Each row was made from one path, in order. Every step used is in the known rows, and no mark comes twice. Write each row's path.
Known rows:
reka > molo > sares > minu > suda > pesud: -98 100 476 327 -212 185 -99 30 -79 172 393 -80 93 -210 -271 -102 52 -64
 203 173 390 -79 -83 -235 195 317 -128 -36 69 73 288 -194 -226 23
sares > minera: -107 -101 -23 -67 36 41 -35 23 -19 62 135 -17 97 7 -43 -32 -1 -13 88 -64
 268 -145 18 -118 -81 -3 -96 33 58 -71 140 -102 4 7
minu > suda > pesud > sares > molo > zumef: -10 -174 272 -68 -98 217 -400 -161 -105 249 307 -71 118 -4 -171 -70 -81
 -197 45 259 617 -237 -347 66 -30 142 88 -90 100 -210 242 -322 37 -120
sares > pesud > suda: -104 -230 152 -191 -220 -10 -92 -55 -234 185 -156 -36 36 108 -88 133 -48
 -155 -101 60 157 -112 -236 -37 -101 27 -43 -57 58 69 245 -111 162 68
kipanom > suda > pesud > sares: -104 -148 -57 -141 -84 -107 -391 -78 -133 115 210 62 -85 -213 200 66 190
 -55 -77 -151 233 -353 -21 224 30 82 -118 -94 -87 -15 -149 -257 37 122
suda > pesud > sares: 56 -90 17 -64 -75 -75 -248 -99 -38 104 282 -23 -44 -20 -48 -20 97 -40
 -84 -54 337 -208 -128 93 -11 188 -59 -13 -146 11 30 -263 51 39
fuvili > suda: -53 59 -111 -49 -270 -110 134 -89 -93 105 11 -40 -186 -51 -28 26 104 21
 -48 -143 -43 104 36 42 -37 -79 -50 -8 6 111 38 45 106 34
suda > minu > sares > pesud: 62 -165 283 -95 -23 75 -88 127 -4 79 292 -165 119 -28 9 88 -173 23 108
 -114 453 -204 -155 -195 -75 325 -65 -25 25 -14 361 -200 -233 123
minera > sares > minu > molo > pesud > suda > kipanom: -255 33 152 71 -149 78 36 -124 -154 598 214 30 432 46 49 34 -64 -262 44
 130 342 -43 -118 -151 -43 66 -34 55 -1 168 466 66 233 115
vuvu > suda > kipanom: -171 62 -14 -49 70 -65 121 -21 -251 51 -119 273 11 -221 377 143 175 144
 -18 5 -312 -157 -20 44 25 -335 -283 33 30 -25 -130 165 169 -65
pesud > suda: -27 -103 -29 -70 -88 -47 33 28 -114 111 -151 14 33 98 8 64 -17 -130 -116
 -3 23 75 -131 102 -49 55 50 -24 23 20 24 -56 121 120
reka > molo > minu: 192 -83 342 158 -147 83 25 173 -131 25 49 -127 -11 -73 -299 -24 -243 42
 72 42 252 261 -95 -57 84 159 2 -6 100 40 227 -9 -67 131
vuvu > suda > minu > sares: 53 -54 182 85 108 139 70 224 14 -4 108 -48 141 -219 260 71 -151 104 132
 -90 19 -111 29 50 8 195 -94 58 33 25 116 -149 -277 168
minu > sares > molo > pesud: -2 -91 226 11 19 187 -25 121 -123 174 166 -101 266 71 -129 127 -107 -157
 164 216 267 -140 -94 -125 -203 161 130 -53 -180 -108 461 -200 48 46
pesud > sares > molo: -26 -187 31 -81 -55 91 -153 -119 -79 314 77 -8 209 -1 -74 -3 -124 -189 8
 3 416 -174 -215 40 -125 -29 150 18 50 -153 131 -128 38 80
reka > molo: 152 -3 138 195 -108 -51 32 114 -154 -67 -49 115 -94 -67 -148 -37 -129 61
 0 103 189 129 -59 -51 -13 97 19 -94 -29 34 87 -6 -26 49
kipanom > suda > pesud: -118 -78 6 -71 -12 -178 -243 -23 -88 -141 80 65 -226 -229 265 99 256 89
 -52 -86 31 -265 60 115 11 48 -220 -114 -67 17 -106 -157 22 33
minu > suda > pesud: -140 48 68 95 25 7 -107 -87 -47 -32 111 45 -84 -55 -78 32 186 27 32 174
 98 -131 -53 -34 45 130 -128 -24 -41 94 47 -122 -56 -78
minu > sares > molo > pesud > suda > kipanom: -122 -100 139 -163 -41 -46 97 146 -414 328 80 129 304 137 105 277 66
 -223 -27 124 294 -91 -358 -78 -254 34 47 -96 -185 -204 375 -112 340 139
sares > molo > pesud > suda: 22 -197 230 -173 -117 48 -2 21 -204 203 -168 -121 183 156 -100 133 -61
 -246 58 228 154 -39 -248 44 -200 33 70 -87 -89 -32 406 -156 264 112
kipanom > suda > minu: 9 -100 58 -143 25 -82 -123 105 65 -63 17 -53 -47 -251 388 22 47 51 62
 -275 65 -127 11 137 98 57 -100 -59 102 -32 -102 -30 -197 225
fuvili > suda > pesud > sares > molo > reka: 45 -159 191 -196 -179 -125 -241 -65 -146 145 310 -183 -159 43 -132 61
 -47 -87 -104 -72 449 -141 -300 48 -323 190 -76 -195 -162 -34 213 -272
 227 -4
minera > sares > molo > minu > suda: -245 -147 256 84 -11 337 -157 -174 32 520 128 -208 313 -40 -308 -7 -217
 -273 196 171 262 -36 -113 -180 10 -58 115 188 372 68 393 51 -165 134
minera > sares: -62 -27 -34 16 -28 6 -137 -137 89 231 107 -33 90 3 -59 -69 -61 -151 -7 3
 47 -45 58 -91 -28 -31 71 109 101 124 80 16 -49 89
vuvu > suda > minu > molo: 71 12 214 204 87 107 94 190 63 -49 15 23 67 -264 267 -10 -240 103 105 24
 181 -96 64 49 21 165 -131 11 44 148 207 -96 -235 65
kipanom > suda: -160 -68 -74 -84 -4 -29 -124 27 -73 10 -72 67 -59 -205 247 85 108 -39 -1
 -94 -109 -142 91 133 52 -101 -48 -80 61 -11 -173 5 -9 100
pesud > sares > minera: -75 -180 -86 -129 -36 104 -170 -6 -52 327 270 -17 233 29 -112 -75 -40
 -157 52 -138 471 -223 -60 1 -52 22 11 68 21 -108 100 -194 26 80
sares > pesud > suda > vuvu: -165 -32 132 -344 -121 -186 -37 3 -181 163 -57 69 -146 50 -10 137 0 -158
 -55 -120 151 3 -289 80 -97 -109 -66 11 -40 60 47 8 166 67
suda > fuvili: 92 -73 -56 -66 125 -127 -3 11 94 -82 -187 87 21 -50 72 36 246 -147 -66
 -48 -28 -178 -4 89 -6 -31 -54 -107 135 -10 -153 -118 74 7
fuvili > suda > minu: 110 35 27 -113 -241 -161 157 -12 55 18 111 -193 -189 -89 103 -13 27 86
 29 -308 139 121 -52 13 18 78 -102 -6 73 116 103 10 -75 161

Which path is each row?
242 -240 354 16 -127 42 46 433 -217 142 249 -127 266 87 -170 21 -238
 -135 185 1 727 43 -231 -111 -161 545 19 -101 -147 -7 580 -399 -48 363 -> reka > molo > pesud > suda > minu > sares > minera
-80 -103 162 -264 -96 -136 61 -5 -376 257 -125 85 194 131 129 198 148
 -175 -37 142 133 -74 -369 -17 -175 -134 -74 -110 -128 -151 296 -2 437
 86 -> sares > molo > pesud > suda > kipanom
-170 -227 106 -174 -242 5 -220 -217 -149 418 -46 -86 139 110 -153 56 -91
 -290 -85 62 206 -183 -156 -123 -128 16 26 49 164 190 329 -89 122 168 -> minera > sares > pesud > suda
34 -29 332 265 -111 244 31 145 -160 143 31 -89 96 -111 -383 -14 -203 -47
 149 216 212 244 -112 -64 163 121 34 18 175 107 213 21 -160 108 -> reka > molo > minu > suda
71 -95 143 -152 -133 18 10 71 -155 152 -136 -122 110 161 -102 78 24 -217
 18 164 -52 42 -98 105 -47 110 44 -82 -162 91 231 -140 253 128 -> molo > pesud > suda
-92 38 163 100 8 125 -45 268 35 242 438 -1 268 -54 -120 -98 -100 -253
 101 -46 620 -219 118 -272 11 260 38 -42 -27 -54 348 -276 -87 49 -> minu > molo > sares > minera
194 73 310 136 -173 -8 -15 235 -110 50 177 3 6 -126 -211 -94 -82 -148 40
 32 231 61 -7 -158 98 212 79 -116 -44 -8 128 -121 -71 139 -> reka > molo > sares
142 -134 112 -155 -58 -109 53 108 25 30 -57 -135 41 58 131 1 -79 -62 -43
 -173 197 102 -238 97 -7 215 -8 -18 69 15 70 -100 -76 257 -> pesud > suda > minu
-166 -74 219 185 -192 254 -47 -114 16 567 158 -163 438 84 -184 -43 -241
 -345 132 223 357 15 5 -88 -57 243 101 86 44 280 573 -88 64 139 -> minera > sares > minu > molo > pesud > suda
-282 -16 35 123 -90 403 -115 -219 -9 511 189 -73 389 -61 -158 -75 -72
 -194 172 64 231 -106 -114 51 142 -3 64 142 192 29 66 -5 -172 15 -> pesud > sares > minu > suda
-83 -30 151 -126 -20 69 -85 154 32 221 353 -125 197 -24 -93 -90 52 -215
 115 -149 302 -228 74 -207 42 103 -61 -5 32 -129 187 -226 -40 81 -> molo > sares > minera
106 -13 500 -22 -117 69 -133 234 79 172 417 -213 177 -117 -43 -61 -221
 -193 103 -67 651 -270 -68 -308 81 419 -35 -108 15 65 497 -276 -222 112 -> suda > minu > molo > sares > pesud
-130 -12 -96 -173 -62 -224 115 4 -277 158 -103 223 41 70 236 146 183 -55
 -195 -95 26 55 -272 57 -33 -131 -94 -34 -5 -92 -95 102 285 102 -> pesud > suda > kipanom
-37 -126 -8 -122 -326 -148 -128 -252 -181 257 245 -68 -172 -59 -95 59
 123 -34 -81 -110 524 -189 -223 60 -211 30 -64 -38 -24 -4 238 -226 178
 62 -> fuvili > suda > pesud > sares > molo
-9 -294 79 -272 -100 -133 -99 -48 -147 115 -351 41 51 45 -26 172 207
 -281 -149 14 137 -310 -231 55 -108 14 -101 -149 200 72 80 -226 241 64 -> sares > pesud > suda > fuvili
23 -112 0 -22 143 -15 32 24 -1 -89 -380 150 23 -248 223 104 237 -78 5 54
 -328 -321 124 194 6 -174 -192 -59 190 71 -160 -132 87 -18 -> vuvu > suda > fuvili
12 -191 101 -69 -75 -42 -277 -163 -93 162 222 -5 23 -11 -54 23 35 -59
 -39 25 544 -291 -269 21 -165 120 -11 -17 -65 -128 202 -274 78 21 -> suda > pesud > sares > molo
134 -85 324 133 -280 263 -108 -20 -171 365 193 -159 287 -42 -310 -109
 -199 -131 216 166 373 -1 -140 9 36 178 33 -20 -75 71 372 -113 24 98 -> reka > molo > pesud > sares > minu
-275 122 278 123 -94 359 -31 -43 71 400 273 -178 379 -137 -138 -79 28
 -249 237 71 53 -92 23 -174 239 72 11 89 202 6 136 -12 -233 2 -> molo > sares > minu > suda
-56 -203 -14 -130 -40 -46 -284 -75 -61 176 421 -23 39 7 -96 -60 104 -47
 13 -131 614 -339 -102 -24 -93 180 -170 18 -80 -73 168 -357 46 35 -> suda > pesud > sares > minera
-379 32 54 202 -55 340 -97 -328 130 503 162 -97 346 -87 -145 -104 -74
 -184 213 120 58 -64 40 -148 104 -59 29 205 318 184 174 138 -225 16 -> minera > sares > minu > suda
81 -26 291 71 -139 47 -50 274 -134 144 316 -17 114 -78 -238 -135 -68
 -156 131 -38 504 -85 15 -271 22 192 -4 -79 19 -89 259 -218 -67 132 -> reka > molo > sares > minera
-343 166 6 -36 -2 225 -78 -151 31 495 282 39 196 -136 -75 -61 -30 -202
 199 -116 213 23 -174 167 152 -144 66 213 78 22 -143 107 -164 5 -> pesud > sares > minu > suda > vuvu
-100 -91 48 17 -138 239 -119 -182 25 387 219 -119 293 -37 -61 -88 -106
 -99 103 -90 253 -85 -98 63 73 25 25 131 137 -39 54 -37 -74 44 -> pesud > sares > minu
-37 -106 146 -13 121 157 -21 52 84 139 -135 -87 184 -96 -176 72 162 -237
 88 61 -4 -75 -38 87 176 13 -46 1 327 59 -21 -93 -47 28 -> molo > minu > suda > fuvili
-116 61 282 29 -121 205 -36 -5 114 290 307 -238 262 -84 -44 -92 2 -174
 168 -104 82 -89 30 -173 175 92 -37 59 146 -51 166 -56 -132 49 -> molo > sares > minu
-131 -143 132 -106 -150 51 -252 -225 -36 315 110 -103 84 9 -170 -26 -99
 -153 18 80 179 -251 -21 -231 -74 -40 -36 64 137 157 325 -16 12 32 -> minera > sares > pesud
192 101 191 24 -244 -34 163 150 23 83 211 -238 -53 -46 -25 -9 -101 -19
 118 -47 387 103 43 -18 -35 291 -51 -97 -156 242 479 -132 23 106 -> fuvili > suda > minu > molo > pesud
-22 -118 220 -69 -61 113 -192 -162 -6 316 75 -174 229 59 -169 -25 -99
 -260 145 241 171 -177 -30 -156 -165 -30 93 42 -17 55 480 -75 100 84 -> minera > sares > molo > pesud
-19 -113 78 3 -55 42 -226 -92 -142 92 101 40 -39 -203 99 30 88 21 -30 47
 58 -321 -10 198 -8 21 -193 42 -77 89 9 -262 51 11 -> vuvu > suda > pesud > sares
40 -110 258 -88 -51 91 -55 -14 -92 96 -18 -133 131 60 -94 44 -43 -117
 154 226 117 -129 -113 -67 -153 -2 23 -68 -106 -55 389 -111 156 -26 -> sares > molo > pesud
-102 177 309 66 -144 245 -56 -12 -165 462 256 11 188 -130 -318 -87 -117
 -229 321 151 330 116 -205 113 119 11 65 75 -126 132 157 37 -51 72 -> reka > molo > pesud > sares > minu > suda > vuvu
-30 -88 201 -66 -172 299 -157 -143 -13 437 254 -268 370 31 -159 -61 -78
 -198 201 59 187 -132 -71 54 77 80 -11 68 -63 36 286 -116 63 51 -> molo > pesud > sares > minu
-190 -42 196 20 -134 464 -158 -177 -58 547 224 -228 468 -6 -251 -52 -48
 -272 291 229 157 -157 -63 48 152 55 35 96 9 104 271 -85 -21 9 -> molo > pesud > sares > minu > suda
148 38 160 157 61 -8 60 196 161 -41 177 -46 71 -65 118 -70 -216 44 57
 -66 483 20 -39 -67 24 310 34 -38 -13 59 212 -99 -242 96 -> suda > minu > molo
